Each row was made from one path, in order. Every step used is in the known rows, and no mark comes twice. Write each row's path.
Known rows
U/N/T: [ 11  32 -34  -3   2   2 -16  -2 -43  -5 -15   4   9   6  24  -6   5  10
 -10   3 -10 -10 -16   5 -21 -13 -26  21 -11   4 -12 -10 -21   9]
W/M/D/N: [-48  44 -20  -1 -15  11   1  -5   7 -19 -11  33   3 -18  26  33  -4  22
  -6  32  23  -7  11 -22  -8  -4  -8   7 -25  -7  -9 -28  16  28]
N/T/B: [  8   5  -4  15 -13  -5   6 -12 -58  17  -1  18  21   3   2  15  -5   3
 -11  -1 -24  -5  -2   8 -16  -2 -24  26  -6  16 -21 -15  -1 -22]
D/M: [-25   0  -3   1  -8 -11  -1 -17   4  -3 -10  21 -11  -3   7  16 -12   1
  -1   5  28  -8 -10   7   0  22  14  -8   9   4  10  -6  -4   9]
K/N/T: [ 12  34 -27  17 -10  -4 -14 -14 -58  -4 -39   0  16  15  12 -13   5   0
  -6   2 -12 -22 -15  13   6   3   2  30 -10   6   2 -29  -3 -11]
T/B/U/M/Q: [-25   7  33 -12   4   2 -26 -18 -28   4  14  21 -15 -30  -6  40   4  15
 -30  19 -28  43  44 -24 -10   8 -27 -30 -19 -18 -13  22   4  10]
N/W/M: [  2  26 -30  10   2  -1   3  16  11   6   2  10  24  -4  12  31  -6  21
 -18  19  25 -28   7 -20 -11  11   4  -9 -21  -3  -8 -20  15   7]
T/B/U: [ 14 -12  27  -4   5  -4  -8 -23 -23 -16  24   4  -1 -25  -9  -3   1 -30
 -19 -12 -19  35   9 -20 -25 -20 -17  13 -18   7 -21  12  -6  -5]
W/M/D/N/K: [-53  63 -11  13 -10  17   6 -11  -8 -14 -22  44  30  -6  35  33  -5  10
  15  37  20  -4 -12 -26  -9   3  -1  -5 -31   4 -13 -34   7  46]
K/N/W/M/U/S: [-15  41 -21  16 -13  -2 -49  19  -4 -26 -39   0  21  17  21  -6  21   1
  -3  29  46  -1  30 -24  -9  -2 -10 -18 -35 -12   1 -29   3   5]
W/M/D/N/U: [-62  39  -7  -5 -12  28  -9 -23  -9 -18 -13  33  11 -10  38  33  -9  26
  -7  10  41  19   9 -22 -26  -2 -12   0 -34   7 -33 -12   7  33]
K/N/T/B/U/M: [ 18  28  11  10   1 -13 -38 -30 -76  -5 -16  24  10 -19  10   4   6  -3
 -28   5 -36  29  21   3  -3  11 -13  34 -32   8 -22 -11  -5  -6]
U/J: [  4 -12   9 -19 -27  11 -13   7  -4  -5  10   8  -3 -13  -4 -10  10  -4
   1   0   2  27  20 -14  10  -6 -16   8 -10  -4  -4 -11  -5  -9]
D/N: [-14   8 -15 -16 -16   2   2   3 -10 -18  -8  18 -17  -4  10   9   6  -3
  -3   3  18   6 -29  -8  -1 -10   6  -2  -4   6  -9 -16   0   4]
K/N/W/M: [ 15  50 -41  12  -7 -10  -9  15 -11   0 -32   5  11  -3   6  14   5  13
 -11  21  22 -44  -5 -29 -13  17  15   1 -30  -1   2 -36  20  11]
B/U/S: [-19 -11  18 -12  20  15 -43 -18  17 -40  19  -6  -6  -8  15 -15   7 -30
 -12   8  13  37  33   2  -8 -31   3   2 -14  -4  -3  21  -4   6]
K/N/T/B/U: [ 27  21  -3  13  -4 -10 -21 -37 -81 -15 -16   4  10 -10   3 -12   7 -30
 -25  -8 -32  15  -3  -6 -20 -14 -13  44 -29  14 -20 -17 -10 -17]
D/M/U/N: [-19  19  -4   2 -18 -17 -26 -11 -15 -25 -27  16 -12   3  19  -7   1  -4
   1   0  36  27 -10 -14 -18   3 -33 -23  -5  -7  -2  -3 -44  22]
B/U/N/K: [ 11  37   8  -5  20   6 -24 -21 -21 -33  -5   2   9  -9  19 -21   5 -34
   4  -1  -5  32 -27 -28 -35 -23 -11  -1 -29   4 -16  10 -36  41]
K/N: [ 12  24 -11   0  -8  -8 -11  -1 -20  -5 -34  -7 -11   0  -8 -16  12 -10
   8   0  -1 -15 -13  -7   0   6  10  11  -9   0  12 -16   4   5]
N/W: [ 12  14 -20   4  -8   0   0  20  -4  -3  14  -5  19   1   6   6   3  22
  -9  10  16 -20   0 -18 -11   6   1  -8 -13   3   8  -1   4  -9]
D/M/U/X: [ -3 -15  10   1 -25 -11 -22 -21  -4  -7 -11  34  21   9  31 -14 -18 -16
  -1  -7  25  31  15  15  16  13  -8 -37  21   8   5  20 -28  -7]
K/N/U/M/W: [-17  28   4  -2 -11   8 -33 -12 -21   2 -18   5   0   1  12  -1  -5  47
  -2 -20  17  19  15  -2  13  31  10 -22 -42   9   7  11   4  36]
W/M/U/S: [-39   5   8  11   3   6 -37  -1  21 -20 -20  12  16  15  26   9   2 -13
  -1  18  35  34  43  -1   3 -14 -21 -20 -11 -16 -17 -12  -7  11]
W/M/Q: [-36  21 -20   0   1   7   0  -8   5  14 -22  11  -2  -2   3  49  -7  20
 -17  28   2 -18  16 -14  -2   4 -11 -34  -6 -28  -4 -10  18  20]
N/U/J: [ -8 -17  21 -22 -25  27 -23 -11 -19  -2  11   5   2  -6   7 -12   8   1
   1 -22  19  53  18 -16 -11  -4 -16   0 -18   8 -28   2 -14  -6]
B/T: [ 15  -1  -1   8   4  -9 -14  -3 -17   2   2  10  -3   2 -15  14  20 -17
 -20   2  -1  -4  -3  10 -13 -10 -15  26  -5  28   9 -19   0 -11]
M/D/N: [-42  33  -9  -6 -22  12  -2   0  -8 -27  -1  16  -1 -15  21   6   9  19
   4  24  16   3   3 -19  -2  -7 -10   8 -17  -1   5  -9   7  13]
N/T: [  0  10 -19  15  -1   4  -2 -12 -38   1  -4   5  23  15  20   5  -6   9
 -15   4 -12  -8  -1  22   5   0  -8  23  -1   5 -11 -14  -8 -17]

Write each row's path
[  6  44  -6  -1   4   3  -8   4 -21  -5 -23   8   8   5  12  -9  10  -8
  27   7   0   2 -44 -21 -31  -6  -9 -12 -14  10  -7  -4 -20  42]
U/N/K
[-25  36 -37   4  -5   5   1  13  -3  13  -7   7  14   3  11  54  -3  42
 -27  41  20 -39  15 -32 -14   9  -8 -40 -19 -23   0 -14  21  11]
N/W/M/Q
[ 17  28 -18  -2 -10  -7  -7  -1 -64   8 -11  13   4  -5   6   4   7   7
  -7   2 -23  -6 -20  -7 -43 -14 -41  23 -14  17 -24 -14 -13   3]
U/N/T/B
[ -2  21 -16  26  -9  -6  -9  12  -2  -9  -7   7  39  11  20  14  -1  11
 -22  14  33   6  23 -27  -3   5 -22 -21 -25 -12 -17 -19 -13  -7]
N/W/M/U
[-14  59 -49   5 -14  -1 -10  10 -24   6 -41   0   2   1   3  37  10  32
 -17  38  18 -52   1 -39 -12  16  -1 -31 -29 -23  13 -30  26  15]
K/N/W/M/Q
[-16  29 -30  11 -27  -2  -7  15 -11 -25 -16  28  23   6  30  25   7  10
 -23  18  51  13  -3 -34  -5  -4 -17 -20 -28  -5 -27 -34 -12  -1]
D/N/W/M/U
[-32   4 -14   6 -20  -6   4 -16  15 -10   6  16  -4  -1  11  13 -25  26
  -7  -6  30 -12   2   7  17  19  14 -22 -14   5  32   3   2  25]
D/M/W
[-16  60 -51 -11  -3   5 -12  23 -10   5 -16   4  -3  -6  15  44   9  45
 -20  42  22 -38   0 -50 -40  -2 -27 -42 -27 -25  -2 -11   8  35]
U/N/W/M/Q
[-40  25 -23   1 -22   7 -36  22   7 -38 -16  25  17  13  39  20  13   5
 -13  34  65  18  16 -26  -7 -20 -13 -28 -29  -6 -20 -27  -2   4]
D/N/W/M/U/S
[ 31   9   7  -6 -31   3 -34 -30 -86 -20  -7  13   7 -23  -1 -23  15 -34
 -25  -7 -29  41  19 -21 -10 -20 -30  51 -40   8 -23 -28 -13 -27]
K/N/T/B/U/J
[ -7  34 -23   6 -24 -17 -24   8 -19 -27 -15  10   3   4  27  -3   9  15
  -9  12  50   7  -9 -32 -27  11 -31 -32 -16  -2   3  -3 -39  11]
D/M/U/N/W
[-28  -6  10  18 -22 -14 -11 -21  -6 -17 -20  20   3  10  14   1  -7  -8
  -2   0  33  30   7   1   9  15 -14 -20   6  -6   0  -3 -28  -3]
D/M/U
[ 20  33 -19   6 -45   0 -34  18 -28 -18 -31  10  24  -1   9 -11  22   1
 -13  15  32  19  29 -49   5   5 -26  -3 -45 -17 -10 -48 -11  -9]
K/N/W/M/U/J
[-30  49 -29  -1 -30  12  -1  19 -13 -28  12  13  14 -12  26  13  14  39
  -6  35  29 -16   2 -37 -13   0  -8   3 -30   3  11  -9  10   3]
M/D/N/W
[-24  51 -23  18  -5   9  -1  13  13  -2  10  10  40 -13  22  29  -7  44
 -14  38  21 -31  40 -32 -11  13 -12  -1 -33 -10   7 -11  21  14]
N/W/M/D
[ 20  27 -16  15 -22 -13  -6 -13 -81  11 -35  10  13   1  -4  -1   9  -3
  -4  -2 -27 -17 -18   0 -16   3 -14  34 -15  19 -11 -32   5 -19]
K/N/T/B
[-13   5   2  22  -2  -4 -10  -6   4  -5 -19  15  22  10  13  11  -5  -8
 -12   4  16  27  24  -9   7  -1 -25 -11 -12 -16 -24 -18 -17   5]
W/M/U
[ 13  -3   7  14   2  -2 -12 -38 -60  -9  18  12  21 -10   9   3  -5 -21
 -33  -7 -30  27  10   2 -19 -19 -24  36 -20  12 -33   0 -15 -22]
N/T/B/U
[ 22  11  16 -17   7  -7 -20 -13 -32 -22  12   2 -20 -31  -4 -11  13 -26
 -13 -10 -16  36  -4 -37 -53 -31 -37  13 -26   8 -28  14 -17  20]
T/B/U/N
[-32  25  29   5  18  12 -34 -21   9 -25  29  12  15 -34  22   3   2  23
 -19  27  -9  45  69 -12  12  11 -16   5 -29 -18   3  30  -3  19]
B/U/M/D
[  4 -15  23  -1 -35   9 -25   3 -15 -16  -2   6  12   2   2 -26  18 -12
  -2  -5  10  62  34 -20  17 -10 -40  -4 -13 -15 -12  -9 -31 -21]
M/U/J
[-48  42   5 -11 -17  10 -16   7   1 -14   2  36  -3 -22  27  25   4  47
  -1  36  11  20  26 -15  13  18  -8  -2 -20  -7   8  -3   9  25]
U/M/D/N
[ -8  19 -22  -8 -53   9 -20  21 -15 -30  -7  35  18  -5  27  14  13   4
 -22  18  51  41  15 -46   3 -11 -30 -13 -39 -10 -32 -46 -17 -10]
D/N/W/M/U/J
[-41  45 -51  -9 -24   8   2  14 -13  -5 -16  25  -1  -4  21  63   4  38
 -28  44  37 -31 -12 -38 -13   1  -4 -39 -23 -18  -7 -29  20  15]
D/N/W/M/Q
[  1  29 -10   6   1  -6 -23   2  -6 -15 -30  11   6   1  20   1   3  -6
  -7   5  18  24  10 -26 -22 -15 -43 -16 -21 -17 -27 -15 -30  30]
W/M/U/N
[  8  19 -29  -5 -32  -1 -16  14  -8 -16  -8  40  42   6  52  10  -5   0
 -20  13  42  15   4 -20   1  -7 -12 -35 -15   9 -21 -11 -12  -4]
D/N/W/M/U/X
[ 20  40 -32 -12  -6  -3 -13  30 -12 -11   1  -8   1  -6   7  -3  16  23
  -4  14  19 -23 -16 -36 -37  -5 -17  -6 -21   5   3   2  -8  16]
U/N/W
[-47  27  30   3   5  26 -30 -14  -6   5   9  17  17 -10  27  17  -3  55
  -1  11  13  36  52  -7  -3  32 -16 -10 -22  -1 -10  27   0  24]
N/U/M/D
[-56  27   5 -10 -22  28 -13 -18 -24 -24   0  17   3  -6  31   6   3  27
   4   0  35  26   1 -20 -22  -4 -11   3 -25  12 -19   5  -3  18]
M/D/N/U
[-28   6  17  -4  -2  17 -22  -9   1   8  15  13  12   3  19  15 -17  56
 -12 -18  18  33  29   3  15  25   1 -30 -33   7  -3  26  -2  31]
N/U/M/W
[ -3  39 -30  20  -1  -3 -25 -10 -41 -12 -36  15  31  17  36   6  -2   2
 -22   8   7  16   7  -4 -14 -14 -51   4 -21 -11 -36 -27 -37  14]
W/M/U/N/T
[-11 -14  34 -13   8   5 -36 -15  -6 -25  24   4  -8 -18  -1  -8   9 -33
  -6   3  -1  44  31  -9 -28 -31 -15   7 -18   8 -14  18   5  -1]
T/B/U/S
[  0   9  13  14   1  -1 -21 -28 -43  -5  34  25  29 -15  19  19 -22  29
 -44  -5 -31  39  44   8  15   3 -22  12 -44   8 -12  12  -6   4]
N/T/B/U/M/W
